Known rows, with every step that occurs:
sofaz, getot, dubu: [ 0.17  0.02 -0.17  0.03  0.04  0.13  0.32  0.01  0.32 -0.07 -0.31  0.05
  0.11  0.18 -0.01 -0.11 -0.36  0.16  0.04  0.24]
teged, sidi, sabena: [-0.04 -0.08 -0.07  0.15  0.29  0.15  0.09 -0.14  0.30 -0.11 -0.15 -0.02
  0.16  0.09  0.03  0.15  0.04  0.08  0.07  0.38]
sabena, vogod, dubu: [ 0.28 -0.01 -0.08  0.09  0.07  0.16  0.11  0.05  0.32  0.00 -0.22 -0.12
  0.22  0.16  0.06 -0.24 -0.24 -0.11 -0.05  0.32]
sidi, sabena, getot, dubu, tuvina: [-0.06 -0.08  0.01 -0.11  0.12  0.20  0.31 -0.03  0.41 -0.32 -0.37  0.01
  0.03  0.33  0.14  0.09 -0.25  0.18  0.02  0.55]
sidi, sofaz, tuvina: [ 0.06  0.11 -0.41  0.08  0.33  0.08  0.02 -0.14  0.32  0.15 -0.20 -0.01
  0.23 -0.02  0.09 -0.21 -0.10 -0.21 -0.01  0.33]
vogod, dubu: [ 0.09  0.05 -0.08  0.09  0.13  0.02  0.13  0.02  0.24 -0.02 -0.18 -0.05
  0.15  0.22  0.03 -0.01 -0.18 -0.22 -0.03  0.27]
sabena, vogod, dubu, tuvina: [ 0.22 -0.07  0.05 -0.04  0.06  0.19  0.06 -0.04  0.31 -0.08 -0.36 -0.10
  0.16  0.10 -0.01 -0.17 -0.17  0.09  0.00  0.39]
sidi, sabena: [-0.05  0.04 -0.20  0.09  0.26  0.05  0.12  0.02  0.32 -0.15 -0.12  0.05
  0.11  0.16  0.22  0.05 -0.14 -0.03  0.07  0.38]
sofaz, tuvina: [ 0.13  0.16 -0.24  0.08  0.22  0.12  0.08 -0.24  0.24  0.07 -0.13 -0.06
  0.18 -0.06 -0.02 -0.18 -0.16 -0.13  0.08  0.26]
sofaz, tuvina, sabena, vogod, dubu: [ 0.33 -0.06 -0.13  0.14  0.01  0.38 -0.05 -0.27  0.36  0.05 -0.21 -0.31
  0.18  0.15  0.04 -0.46 -0.37 -0.26  0.08  0.42]
sofaz, tuvina, sabena, getot: [ 0.16 -0.11 -0.12  0.06  0.09  0.30  0.05 -0.37  0.35 -0.04 -0.23 -0.34
  0.16  0.12 -0.08 -0.30 -0.34 -0.11  0.05  0.42]
sabena, getot: [ 0.11 -0.05 -0.07  0.00  0.16  0.07  0.22 -0.05  0.30 -0.08 -0.25 -0.15
  0.21  0.12 -0.05 -0.09 -0.24  0.05 -0.09  0.33]
sabena, getot, dubu, tuvina: [ 0.07 -0.09  0.12 -0.12  0.07  0.16  0.32 -0.03  0.33 -0.17 -0.42 -0.08
  0.07  0.22 -0.04  0.00 -0.26  0.14 -0.03  0.38]
dubu, tuvina, sabena: [ 0.03 -0.26  0.13 -0.05  0.13  0.13 -0.03 -0.14  0.26 -0.11 -0.34 -0.19
  0.02  0.11  0.03 -0.04 -0.15  0.04  0.16  0.33]
tuvina, sabena, vogod: [ 0.26 -0.27  0.01  0.12  0.08  0.23  0.01 -0.02  0.34 -0.01 -0.25 -0.29
  0.15  0.12  0.13 -0.35 -0.29 -0.05  0.08  0.31]
teged, vogod, sofaz, tuvina: [ 0.28 -0.13 -0.35  0.31  0.09  0.18  0.07 -0.13  0.29 -0.12 -0.12  0.06
  0.09 -0.08 -0.21 -0.35 -0.23  0.22  0.15 -0.03]
getot, dubu, tuvina, sabena, vogod: [ 0.24 -0.32  0.21 -0.01  0.01  0.31  0.11 -0.01  0.36 -0.10 -0.42 -0.22
  0.01  0.22  0.16 -0.26 -0.30  0.05  0.14  0.37]
vogod, sofaz, tuvina, sabena, getot, dubu: [ 0.21 -0.29 -0.14  0.29 -0.06  0.30  0.23 -0.12  0.40 -0.22 -0.21 -0.26
  0.11  0.32 -0.01 -0.37 -0.39 -0.08  0.06  0.27]
sofaz, getot, dubu, tuvina: [ 0.11 -0.04 -0.05 -0.12  0.01  0.18  0.25 -0.09  0.32 -0.16 -0.45  0.08
  0.05  0.12 -0.07 -0.04 -0.29  0.35  0.08  0.31]
teged, sidi, sofaz, tuvina, sabena, vogod: [ 0.27 -0.29 -0.17  0.20  0.23  0.42 -0.14 -0.34  0.39  0.19 -0.30 -0.30
  0.28 -0.04 -0.01 -0.40 -0.06 -0.09  0.06  0.43]
tuvina, sabena, vogod, dubu: [ 0.29 -0.22  0.02  0.14  0.01  0.26  0.01 -0.01  0.35 -0.03 -0.25 -0.29
  0.15  0.27  0.11 -0.31 -0.32 -0.20  0.03  0.38]
sabena, vogod, sofaz, getot, dubu, tuvina: [ 0.33 -0.28 -0.13  0.09 -0.14  0.25  0.26  0.09  0.41 -0.30 -0.44  0.03
  0.14  0.13 -0.05 -0.35 -0.33  0.58  0.05  0.23]
dubu, tuvina, sabena, vogod, sofaz: [ 0.24 -0.51  0.06  0.17 -0.03  0.22 -0.04  0.03  0.36 -0.26 -0.34 -0.23
  0.09  0.11  0.03 -0.35 -0.19  0.27  0.13  0.25]
getot, sofaz, tuvina, sabena: [ 0.29 -0.18 -0.18  0.29  0.04  0.24  0.06 -0.26  0.33  0.07 -0.06 -0.15
  0.19  0.19 -0.12 -0.30 -0.33 -0.03  0.08  0.17]

Rows:
[ 0.03 -0.21  0.14 -0.01  0.05  0.16 -0.03 -0.14  0.28 -0.14 -0.35 -0.19
 -0.01  0.27  0.00 -0.01 -0.19 -0.11  0.10  0.39]
vogod, dubu, tuvina, sabena
[ 0.12 -0.24  0.04 -0.09 -0.05  0.27  0.15 -0.15  0.35 -0.19 -0.48 -0.10
 -0.03  0.24 -0.03 -0.12 -0.37  0.27  0.17  0.35]
sofaz, getot, dubu, tuvina, sabena
[ 0.20 -0.15 -0.26  0.25 -0.06  0.09  0.34  0.16  0.35 -0.25 -0.26  0.07
  0.12  0.24 -0.03 -0.19 -0.31  0.29  0.03  0.10]
vogod, sofaz, getot, dubu
[ 0.18 -0.38  0.11 -0.07 -0.05  0.33  0.02 -0.25  0.36 -0.27 -0.47 -0.20
 -0.03  0.25 -0.28 -0.14 -0.38  0.24  0.09  0.35]
teged, vogod, dubu, tuvina, sabena, getot
[ 0.50 -0.20 -0.19  0.31 -0.10  0.41  0.04 -0.24  0.40  0.05 -0.12 -0.24
  0.26  0.29 -0.11 -0.51 -0.44 -0.10  0.01  0.29]
getot, sofaz, tuvina, sabena, vogod, dubu
[ 0.26 -0.20 -0.11  0.18  0.04  0.09  0.29 -0.01  0.36 -0.06 -0.14 -0.06
  0.28  0.26 -0.20 -0.14 -0.31  0.23 -0.16  0.18]
sabena, getot, sofaz
[ 0.11 -0.15 -0.22  0.08  0.15  0.30  0.16 -0.18  0.44  0.02 -0.34 -0.24
  0.14  0.31  0.12 -0.30 -0.37 -0.29 -0.02  0.49]
sidi, sofaz, tuvina, sabena, getot, dubu
[ 0.30 -0.44 -0.07  0.33 -0.01  0.17  0.02  0.12  0.37 -0.19 -0.19 -0.26
  0.16  0.18  0.11 -0.43 -0.25  0.07  0.08  0.17]
tuvina, sabena, vogod, sofaz
[ 0.03  0.01  0.04 -0.05  0.11  0.06  0.08 -0.07  0.25 -0.10 -0.32 -0.03
  0.08  0.16 -0.04  0.06 -0.10 -0.02  0.02  0.33]
vogod, dubu, tuvina
[ 0.29 -0.31  0.05 -0.09 -0.11  0.39  0.13 -0.13  0.42 -0.17 -0.53 -0.18
  0.04  0.18  0.02 -0.35 -0.44  0.38  0.14  0.40]
sofaz, getot, dubu, tuvina, sabena, vogod
[ 0.19 -0.28 -0.20  0.25  0.00  0.24  0.07 -0.22  0.38 -0.20 -0.18 -0.31
  0.16  0.17 -0.10 -0.38 -0.31  0.02  0.04  0.28]
vogod, sofaz, tuvina, sabena, getot
[ 0.34 -0.09 -0.31  0.29  0.07  0.20  0.07 -0.06  0.34 -0.05 -0.11 -0.12
  0.27 -0.05  0.01 -0.49 -0.21  0.10  0.04  0.18]
sabena, vogod, sofaz, tuvina
[ 0.39 -0.43 -0.16  0.28 -0.19  0.32  0.20  0.12  0.45 -0.26 -0.34 -0.17
  0.12  0.30  0.06 -0.50 -0.47  0.30  0.09  0.20]
tuvina, sabena, vogod, sofaz, getot, dubu
[ 0.15 -0.03 -0.31  0.29  0.12  0.08  0.10 -0.09  0.27 -0.08 -0.07 -0.04
  0.20  0.00 -0.03 -0.26 -0.13 -0.01  0.07  0.13]
vogod, sofaz, tuvina
[ 0.13 -0.04  0.00  0.03  0.10  0.12  0.38  0.05  0.33 -0.09 -0.26 -0.10
  0.14  0.28  0.04 -0.08 -0.32 -0.06 -0.07  0.30]
sabena, getot, dubu
[ 0.22 -0.33  0.13 -0.04  0.06  0.26 -0.05 -0.11  0.34 -0.08 -0.38 -0.26
  0.09  0.06  0.07 -0.28 -0.23  0.15  0.13  0.38]
dubu, tuvina, sabena, vogod
[ 0.05 -0.24  0.21 -0.01  0.07  0.18  0.13 -0.03  0.28 -0.14 -0.37 -0.14
 -0.05  0.27  0.11 -0.03 -0.23 -0.06  0.17  0.32]
getot, dubu, tuvina, sabena
[ 0.23 -0.43  0.12  0.07 -0.13  0.25  0.14 -0.18  0.40 -0.21 -0.32 -0.22
  0.14  0.47 -0.25 -0.11 -0.38  0.18 -0.07  0.35]
vogod, dubu, tuvina, sabena, getot, sofaz
[ 0.31 -0.50 -0.10  0.11 -0.14  0.30 -0.02 -0.08  0.44 -0.31 -0.45 -0.19
  0.11  0.09 -0.10 -0.44 -0.31  0.59  0.12  0.29]
dubu, tuvina, sabena, vogod, sofaz, getot
[ 0.32 -0.04 -0.26  0.16  0.05  0.22  0.24 -0.26  0.37  0.01 -0.11 -0.09
  0.31  0.14 -0.26 -0.28 -0.34  0.16 -0.12  0.23]
sabena, getot, sofaz, tuvina
[-0.03 -0.03 -0.19  0.01  0.20  0.12  0.21 -0.03  0.40 -0.22 -0.20 -0.06
  0.16  0.23  0.12  0.01 -0.24  0.09 -0.04  0.50]
sidi, sabena, getot
[ 0.18 -0.09 -0.05  0.06  0.04  0.35  0.22 -0.27  0.38 -0.05 -0.26 -0.29
  0.11  0.27  0.01 -0.29 -0.42 -0.20  0.07  0.41]
sofaz, tuvina, sabena, getot, dubu
[ 0.20 -0.07 -0.44  0.30  0.11  0.25  0.06 -0.04  0.44 -0.20 -0.07 -0.03
  0.22  0.06  0.17 -0.40 -0.21  0.13  0.09  0.37]
sidi, sabena, vogod, sofaz, tuvina
